Each row was made from one walk, in order. Every step used is in the known rows, and no mark comes twice. Write each row's walk.
Known rows
zuka -> nodiz -> subi: [  7.6  23.8   3.4  -8.3  18.8   1.8 -27.4  -9.4 -15.5   9.4  -1.9  14.2
  46.0 -15.2 -14.5  18.6  -1.1  24.8 -23.7  -2.0 -22.7 -15.2  11.0  11.6]
fuzom -> subi: [ -0.5  -0.1  14.1   5.9 -23.5   7.1   7.2 -27.9  -6.7  26.9   7.1  -6.5
  26.2 -18.9 -11.5  -5.1 -27.6   5.8 -22.3   6.6 -14.3 -27.8  31.6  24.4]
zuka -> nodiz -> subi -> dezego -> saguno: [ 16.4  34.7  -4.9  -1.2  20.7   8.6 -32.1 -12.1 -34.5  16.6  -6.3  19.8
  29.7 -21.1  -7.7  22.0   9.4  18.8 -15.9  -9.9 -31.0 -24.9   6.8   2.4]
fuzom -> subi -> dezego -> saguno -> nodiz -> kunin: [ 21.6  19.6   4.4  12.4 -20.2  23.8   8.6 -32.7 -36.3  38.0   0.1   6.1
   6.7 -40.5 -11.8   8.6  -8.2   2.0 -28.2   0.2 -15.4 -38.5  14.0  10.0]
fuzom -> saguno: [ 18.1   9.2 -13.8   0.2 -38.8  17.0   1.2 -53.7   1.8  27.0   2.3  -6.9
  12.3  -3.7  -9.3  -3.4 -31.1  45.6 -22.7  16.2 -17.5 -13.2  18.1  17.8]
fuzom -> subi -> mizim: [ -1.2  -7.6   7.3   3.1 -30.9  20.3  16.5 -36.3 -11.9  23.1  -8.0  -6.5
   5.9 -28.4 -19.2   0.7 -25.0 -16.2 -15.3  16.9 -20.2 -32.7  39.0  17.5]
saguno -> fuzom: [ 21.7  24.0  20.2  -6.6 -16.1   6.3   1.9 -24.3 -19.7  -5.0   3.8   6.7
  18.0 -27.7   6.2 -11.1 -32.1  11.9  -8.8  -4.6  10.9  -9.1  33.8  21.5]
nodiz -> kunin: [ 31.0  11.8  10.4 -17.9 -21.7  10.7  10.7 -23.4   2.3  35.5   1.2  30.2
  22.0 -42.5 -39.4  20.8   2.3  39.5 -52.1   2.2  -4.9 -14.2   5.9  28.2]
nodiz -> subi -> mizim -> saguno: [  0.9  -9.0 -11.4   4.6 -16.0   8.6   8.1 -28.2   2.0 -27.1 -20.3   1.5
  -7.5 -18.2 -36.6  15.7 -16.3  -0.2 -29.8  11.2 -23.5 -14.0  17.9  19.8]
fuzom -> subi -> kugub -> zuka: [-16.9  -6.6  16.9  18.7 -41.4  26.9  11.8 -35.8 -22.0  28.1   8.1   3.0
 -11.4 -20.9 -24.8   9.2 -14.1 -19.9 -30.6   4.0 -18.7 -45.7  25.1  19.8]
kugub -> zuka -> nodiz: [-14.7  12.0  15.5   3.1 -16.2  13.5 -43.6 -22.6 -27.5  21.0  15.8  20.9
   6.4 -28.4  -7.2  34.0  -8.5  11.6  -9.9  -6.4 -15.5 -30.7  17.9  18.6]
kugub -> zuka -> nodiz -> subi: [-20.5  12.7  12.9   7.8  -5.3   9.6 -39.8 -16.7 -21.2   3.0  12.1  15.2
  10.7 -28.6 -14.4  37.4 -11.4   7.4 -18.8  -4.1 -11.1 -27.9  15.3  21.4]
kugub -> zuka: [-14.4  -3.4  15.6   5.7 -35.6   8.9 -26.2 -27.5 -18.3   7.8  16.6  21.0
 -14.4 -32.3 -10.1  26.5 -25.3   5.2  -9.5  -8.2  -8.8 -26.7  24.2  29.8]
kalid -> subi -> dezego -> saguno: [ 27.7  11.7 -19.0   5.6 -35.6   5.7 -18.6 -16.5 -57.4   6.8  -2.0   1.8
  -8.4 -15.3  -2.8   8.1  -0.8  15.3 -11.2  -0.2 -14.9 -30.4  15.1  32.7]
mizim -> saguno: [ 10.3  -5.2  -4.7   7.9 -37.6   6.8 -10.6 -38.6   0.2  10.6  -0.8   2.0
  -2.9   4.8 -19.3   1.4  -4.9  39.3 -27.6  -0.5 -33.3 -16.0   7.8  20.0]
kalid -> zuka -> nodiz -> subi: [ 19.8  36.9 -16.6  -6.8 -11.3   4.1 -13.0  -3.6 -18.9  -6.8  -0.8  -2.8
  41.1  -1.1 -16.2  10.0 -24.2   2.2 -21.2  30.0 -38.8 -12.5  21.2  23.0]
dezego -> saguno -> fuzom -> subi: [ 27.3  39.9  -0.9  11.6  -8.2  11.1  -7.8 -46.0 -18.0  -6.8  -6.1  13.1
   5.3 -32.0  11.1 -39.1 -11.6   2.4   8.5 -14.5   3.9 -19.9  13.5  18.1]
mizim -> saguno -> fuzom -> subi -> dezego: [  8.1  13.1   7.4  20.9 -32.3  18.0   4.4 -36.3 -15.6   9.3  -1.0 -21.9
   3.5  -1.7  -7.8  -2.8 -13.4  20.9 -32.6   6.8 -16.1 -26.8  19.7  12.8]
kalid -> subi -> fuzom -> saguno -> nodiz: [ 14.8 -17.4 -30.7  -0.6 -40.6   2.3  -1.0 -53.4 -31.0  20.0  -4.2 -27.6
  -0.3 -11.9  -7.9  -6.9 -35.5  18.3 -27.2  33.9   7.2 -14.4  32.2  45.2]
mizim -> subi -> bemida: [ -1.5  -1.7   9.3  20.5 -50.1  -9.3  -6.6 -36.6   0.3  11.9  -7.5   0.6
   2.0 -22.7 -15.4  -7.5   0.0   8.3 -19.7  -1.2 -36.1 -34.6  37.0  23.1]
mizim -> subi -> dezego -> saguno -> nodiz -> kunin: [ 20.5  22.9  -6.1  26.0 -43.2   7.4  -6.0 -37.1 -43.7  12.4  -3.3  22.8
 -12.0 -38.7 -13.1   0.5  21.3  13.0 -19.3  -7.7 -17.9 -36.9  -0.5   6.2]
saguno -> nodiz: [ 29.7   1.6   9.1 -14.9 -24.8  10.5  -5.6 -31.0 -33.6  -1.5   6.3  26.2
   8.1 -36.8  -8.5  11.1 -30.8  19.3 -17.5  -2.5  -2.6  -3.1   8.1  16.2]

Which walk is each row?
[  9.7 -18.7 -27.2  -3.6 -28.5   4.8   5.7 -79.7  -1.6  58.3  -8.9  -9.3
 -10.8 -19.4  -2.3 -14.5 -44.5  15.6 -14.2  23.4 -12.7 -14.6  48.3  27.8]
subi -> fuzom -> saguno
[ 24.1  21.2 -13.1  10.0 -14.0  17.2 -16.2 -48.1 -31.4 -27.8  -7.3  39.9
 -25.5 -41.8 -11.4  -6.4  -3.8  -3.1  -4.3 -19.1  -4.7 -15.9 -13.8  14.8]
dezego -> saguno -> nodiz -> subi -> kugub -> zuka
[ 21.4  10.1 -15.4   1.7 -27.7  19.5   7.3 -52.0  -7.0  -3.3   0.1  -9.1
  15.7 -15.2 -15.8   6.2 -41.0  39.4 -36.5  22.0  -1.6  -3.7   3.9  14.8]
fuzom -> saguno -> nodiz -> subi
[  3.1  -6.4 -18.8  20.8 -47.8   1.1  10.2 -71.9 -10.2  32.1  -6.7  -7.9
  -3.0 -29.2 -18.5 -16.8 -10.1  16.8 -32.6  24.9  -1.6 -24.4  22.2  21.8]
mizim -> subi -> fuzom -> saguno -> nodiz -> kunin
[ 12.1  15.9   2.6  15.9 -21.2  16.7   1.0 -31.1 -33.5  36.8   0.4   2.1
   2.9 -27.4  -1.4   0.0 -12.9  -2.6 -11.5  -4.5 -26.1 -41.5  25.8  11.5]
fuzom -> subi -> dezego -> saguno
[  4.4   4.7  12.6  10.4 -25.9  15.3   7.5 -21.4 -32.1  43.4   6.1  -5.6
  11.9 -23.4  -7.0  13.9 -23.0  -0.4 -23.2   2.9 -26.0 -40.4  35.8  13.4]
fuzom -> subi -> dezego
[ 21.2  -3.3   0.2 -10.2 -14.1  14.0   6.5 -28.4 -27.7 -29.7  -9.0  18.5
   0.3 -43.9 -24.0  20.4 -32.8  -2.2 -25.3   8.0  -0.8  -3.1   9.3  14.8]
saguno -> nodiz -> subi -> mizim
[ 35.1  21.1 -18.6   0.8  -7.4  13.4 -11.9 -47.5 -26.2 -29.3 -16.2  35.6
 -14.7 -44.3  -8.6 -12.9  -8.7   0.8   2.8 -12.9  -6.1  -8.5  -7.2  13.0]
dezego -> saguno -> nodiz -> subi -> mizim
[-11.1  31.0   9.8  15.3  -0.1  16.4 -41.0 -20.6 -37.1  -0.4   7.2  15.8
   0.3 -35.9  -2.9  32.3  -5.8  -1.0 -10.5 -10.6  -6.9 -33.9  13.2  13.4]
kugub -> zuka -> nodiz -> subi -> dezego -> saguno -> fuzom
[ 10.1   6.7 -12.9   9.7 -37.7  30.2   8.0 -56.2 -15.1  -3.5   1.4  -4.6
  -5.4 -17.5 -22.6  15.3 -34.4  25.0 -40.9  21.0  -3.0 -13.8   0.6  12.8]
fuzom -> saguno -> nodiz -> subi -> kugub -> zuka
[ 20.9   6.3 -18.9   0.1 -31.4  26.2  12.0 -56.2  -9.5  -4.7  -7.1  -9.0
   5.6 -19.9 -19.5   9.0 -39.2  28.7 -33.4  27.1  -4.3  -6.2   7.9  11.0]
fuzom -> saguno -> nodiz -> subi -> mizim
[  5.3  10.9   7.9  18.7 -30.9  14.1   4.4 -39.4  -2.8   1.3  -0.5 -22.7
  10.4   0.5 -10.2 -12.1 -15.8  24.1 -32.2   8.4 -10.0 -20.3  18.1  18.1]
mizim -> saguno -> fuzom -> subi
[ 25.0   5.4   4.0  -4.9 -10.9  10.5   0.7 -18.2 -42.1 -15.6   0.6  19.4
   4.8 -40.8 -15.1  29.6 -31.5   8.3 -30.6  -1.4  -4.8  -8.3   6.8  12.1]
saguno -> nodiz -> subi -> dezego
[-18.1   4.4   6.4  31.1 -55.4  13.0 -11.4 -38.0 -34.0   9.2   4.1  19.3
 -19.5 -17.3 -24.7   4.5  23.5  -5.9 -21.9  -3.4 -24.5 -46.0   7.9  10.4]
mizim -> subi -> kugub -> zuka -> nodiz
[  5.1   8.6   7.3  21.2 -37.3  21.5  10.9 -42.8  -8.7   3.6  -3.1 -17.7
  -2.1   2.4 -16.3 -11.0  -7.9  15.4 -36.6   7.1 -14.7 -25.9  14.6  14.7]
mizim -> saguno -> fuzom -> subi -> kugub
[ 17.4  17.4 -10.3   8.8  -0.2   2.5  -6.9 -16.7 -25.0 -10.6  -8.8  19.6
  -4.2 -29.6 -14.0  15.9 -12.0   4.9 -17.6 -13.6 -22.2 -21.4  12.5  16.2]
nodiz -> subi -> dezego -> saguno
[-11.4  -4.8   4.0  11.8 -20.5  12.3   4.4 -21.3 -13.6 -20.1  -1.6  20.8
 -18.4 -23.0 -37.3  25.0 -13.6 -12.8 -37.0  -4.6 -14.6 -25.4  11.9  24.5]
nodiz -> subi -> kugub -> zuka
[ 35.6  24.8 -15.4   2.1  -3.8   6.9 -16.5 -43.7 -23.2 -27.5  -8.9  35.2
  -4.9 -40.1  -4.8 -15.6  -9.9  11.0  -0.2 -17.7  -3.3  -5.9 -10.8  16.8]
dezego -> saguno -> nodiz -> subi
[  4.5  14.3 -13.4  -4.4  17.3   4.1 -20.8 -36.1 -10.7  30.3  -8.5  -1.4
  35.9 -14.9 -11.4   9.7 -12.6  21.8 -25.5  13.1 -19.5 -16.0  23.0  13.2]
zuka -> nodiz -> subi -> fuzom -> saguno
[ -6.9   2.4  11.5   5.8 -37.4  31.8 -14.5 -33.3 -39.7  27.0   5.4  35.6
 -29.4 -20.8 -26.1  28.2  10.6  -9.6 -22.7 -10.0 -30.5 -41.8  10.6   9.7]
subi -> kugub -> zuka -> nodiz
[ 36.9  34.7  -3.2   6.1 -17.4  17.1 -12.8 -29.6 -54.0  20.4  -5.2  27.3
 -19.5 -36.3  12.5   3.5  -4.9   5.1   5.6 -22.1 -21.9 -31.1  20.3   4.1]
subi -> dezego -> saguno -> fuzom
[ -1.4  -3.0  -4.4   7.2 -46.8  17.6 -16.2 -18.6 -50.3   4.2   4.7   2.6
 -12.6  -6.6 -24.6  20.7   6.3   1.4 -31.0   9.3 -11.1 -36.5  11.4  35.5]
kalid -> subi -> kugub -> zuka -> nodiz
[ 15.6  19.4  -7.5  28.1 -44.2   4.0 -12.9 -37.7 -48.8   6.1  -2.3  20.0
 -16.1 -31.1  -2.8  -5.3  13.2   7.2  -4.6 -11.1 -22.8 -36.5   5.7   4.8]
mizim -> subi -> dezego -> saguno -> nodiz
[ -4.2 -10.8   1.3  11.9 -37.3  23.1  15.6 -42.9  -6.2  20.6 -10.7 -16.2
  -0.5 -15.9 -24.1   0.1 -16.8  -7.4 -23.6  20.2 -27.1 -34.3  31.2  15.4]
fuzom -> subi -> mizim -> saguno
[ 27.5  37.5   1.7  12.1  -9.7  10.7  -7.8 -48.0 -10.7  -1.5 -11.8   8.6
   2.8 -35.4   9.9 -35.9 -12.2  -1.8   5.6 -14.8  -5.6 -24.0  23.1  19.5]
dezego -> saguno -> fuzom -> subi -> bemida
[ -5.9  15.1  10.1  25.4 -31.4  26.8  -3.9 -41.1 -15.5   7.6   0.1 -18.0
  -0.3   0.7 -14.9   0.3  -1.2  12.9 -36.3   7.8 -14.5 -32.5  11.5  11.1]
mizim -> saguno -> fuzom -> subi -> kugub -> zuka -> nodiz
